What can hang from each mark
gebe: foludek lemor zopa
zapuz: gebe pelo
zopa: gebe
mirar: gebe
foludek: gebe pelo
pelo: foludek lemor zapuz

Every row comes from one small tree of marks. The marks that hang from a mark follow it in brackets, in alphabetical order. Every link used is in the known rows. Which tree was each row made from?
In the rows, zero is written as 128.
Known rows
gebe(foludek): [116 148 150 160 152 144 141 130 108 127 153 146 138 134 113 134 124 113
 129 133 149]
zapuz(gebe(zopa) pelo(foludek lemor)): [120 108  74 157 139 119 146 125 101  98  88 115 173 143  97 115  76 179
 139 121 217]
pelo(lemor): [102 133 128 137 108 122 142 117 126 120 131 106 154 131 135 100  93 135
 145 135 133]
mirar(gebe(foludek(pelo) lemor zopa)): [119 144  94 171 160 117 100 152  98 155 119 146 100 142  32 114  87 138
 111 106 200]
zopa(gebe): [138 113 125 136 133 151 121 116 143 142 107 121 142 149 104 140 112 144
 115 125 117]
zopa(gebe(lemor)): [151 106 116 141 130 128  90 123 152 135  93 110 139 152  85 145 119 156
 105 110 114]
zapuz(gebe(foludek zopa) pelo(lemor)): [ 97 147 108 186 141 133 147 103  86 109 132 145 175 146  96 116  47 172
 179 114 213]
zapuz(gebe(foludek lemor) pelo): [145  99 112 189 152 119 103 119  88 121  98 152 169 134  76 157  91 162
 161 123 178]
gebe(lemor): [143 120 117 135 125 107 102 136 136 119 116 116 120 130 103 136 136 141
 120 116 127]
gebe(foludek(pelo) zopa): [102 169 124 157 137 126 141 150 108 124 132 157 119 134  98 144 105 116
 126 115 204]
pelo(zapuz): [ 95 109 132 149 116 109 112 119 120 125  99  99 129 123 117  88 109 126
 131 111 116]
mirar(gebe(foludek)): [126 122 142 168 175 155 127 124  84 157 150 148 128 135  76  95  97 122
 123 135 158]
zapuz(gebe(foludek)): [123 117 138 162 161 151 132 101  93 139 153 160 155 154  97 140 106 146
 140 128 160]
mirar(gebe(foludek lemor zopa)): [133 146 117 171 175 140 102 130 105 141 149 136 101 151  39  96 107 150
 101  87 182]
zapuz(gebe): [133  96 115 129 144 138 121  97 117 141 121 141 142 143 115 129 112 158
 133 128 134]
pelo(foludek lemor zapuz): [ 78 102 125 160 121  98 138 136 109 107  86  69 164 132 112  69  95 129
 111 127 148]
zopa(gebe(foludek lemor)): [143 122 138 178 158 146 100 125 131 136 123 127 148 159  72 153 117 143
 109 108 135]
foludek(pelo): [112 126 110 126 112 109 123 147 118 136  95 135 131 117 126 149 107 115
 140 146 151]
foludek(gebe(lemor zopa)): [139 133 110 152 136 129 122 121 128 107 114 123  65 159  87 106 154 185
 124  98 174]
mirar(gebe(foludek(pelo(zapuz)) lemor)): [ 85  97 115 191 144  97  79 143  76 156  77 118 124 126  30  88  74 121
 130 121 166]
mirar(gebe): [133 110 114 135 152 143 113 122 110 154 126 127 118 127  88  86 105 134
 121 132 129]

Which tree is each row?
[ 58 135 131 183 141 126 138  81  94 120 138 114 155 159  82  70  57 166
 141  93 184] -> pelo(lemor zapuz(gebe(foludek zopa)))
[145 129  97 184 158 119 107 120  97 110 116 155 146 145  62 161  95 181
 149  93 203] -> zapuz(gebe(foludek lemor zopa) pelo)
[ 79 145  99 147 104 125 154 122 110 105  99 121 109 148 114  91  89 164
 165 134 205] -> foludek(gebe(zopa) pelo(lemor))
[ 77  84 128 181 135 124 148 128  91 101  73  76 127 148 110  37 110 154
 127 140 165] -> pelo(foludek(gebe) lemor zapuz)
[ 81  72 108 163 136 109 130 108  95 120  82  87 182 150 101  75  81 156
 120 129 156] -> pelo(foludek lemor zapuz(gebe))
[110 109 117 159 148 135 129 123  85 144 114 168 156 142  95 156  82 135
 146 147 190] -> zapuz(gebe(foludek(pelo)))
[138 134 115 166 169 135 110 108 113 128 147 151 123 166  63 142 118 173
 118  86 187] -> zapuz(gebe(foludek lemor zopa))
[155 117  99 156 159 133 132 151 115  92  95 109  70 168  76 104 172 177
  90 106 199] -> pelo(foludek(gebe(lemor zopa)))
[118 101 102 174 149 109 118 140 111  96  73  85  74 165  63  74 158 176
  86  89 188] -> pelo(foludek(gebe(lemor zopa)) zapuz)
[ 66  91 124 156 111 111 119  78 108 129 100  94 168 145 111  72  57 164
 154 119 127] -> pelo(lemor zapuz(gebe))
[133 166 127 165 156 122 119 138 125 112 157 139 111 146  76 137 135 145
 108  87 174] -> gebe(foludek lemor zopa)
[147 117  87 166 155 137 151 152  98  88  75 127  94 143 100 117 134 170
 130 131 218] -> zapuz(pelo(foludek(gebe(zopa))))
[ 96  99 124 194 131 105  84 136 114 146  63 105 148 146  52 134  83 128
 118 110 144] -> zopa(gebe(foludek(pelo(zapuz)) lemor))
[124  84  88 162 157  99 100 127 115 120  78  94 123 154  54 107 128 177
  74  75 174] -> pelo(foludek zapuz(gebe(lemor zopa)))
[ 61 103 139 186 139 121 131  81  82 127 126 111 185 149  98  75  58 152
 155 123 154] -> pelo(lemor zapuz(gebe(foludek)))
[120  67 115 178 146 108 112 142  98 104  59  83  94 154  76  77 155 159
 105 121 160] -> pelo(foludek(gebe(lemor)) zapuz)
[ 81 161 104 169 146 129 141 135  85 149 133 136 136 138  65  79  44 132
 140 130 215] -> mirar(gebe(foludek(pelo(lemor)) zopa))
[120 107  98 161 126 108 145 154 100  91  83  99 184 122 126 114  85 133
 146 155 178] -> zapuz(pelo(foludek lemor))
[111 130 115 157 144 143 170 133 108  98 111 105 109 166 108  69 125 172
 116 125 208] -> pelo(foludek(gebe(zopa)) lemor)
[ 97  69  89 152 113  79  75 121 106 141  47 112 136 130  70 123  83 158
 137 114 150] -> foludek(pelo(zapuz(gebe(lemor))))
[106  80 131 171 154 129 138 134  91 108  73  91 101 151  97  70 146 146
 109 136 160] -> pelo(foludek(gebe) zapuz)
[108 120 119 168 157 136 123 145  81 163 115 155 137 124  65 109  76 110
 139 151 179] -> mirar(gebe(foludek(pelo)))
[ 73 177 119 166 116 117 151 139 108 117 139 138 146 136 102 120  68 125
 146 123 213] -> gebe(foludek(pelo(lemor)) zopa)
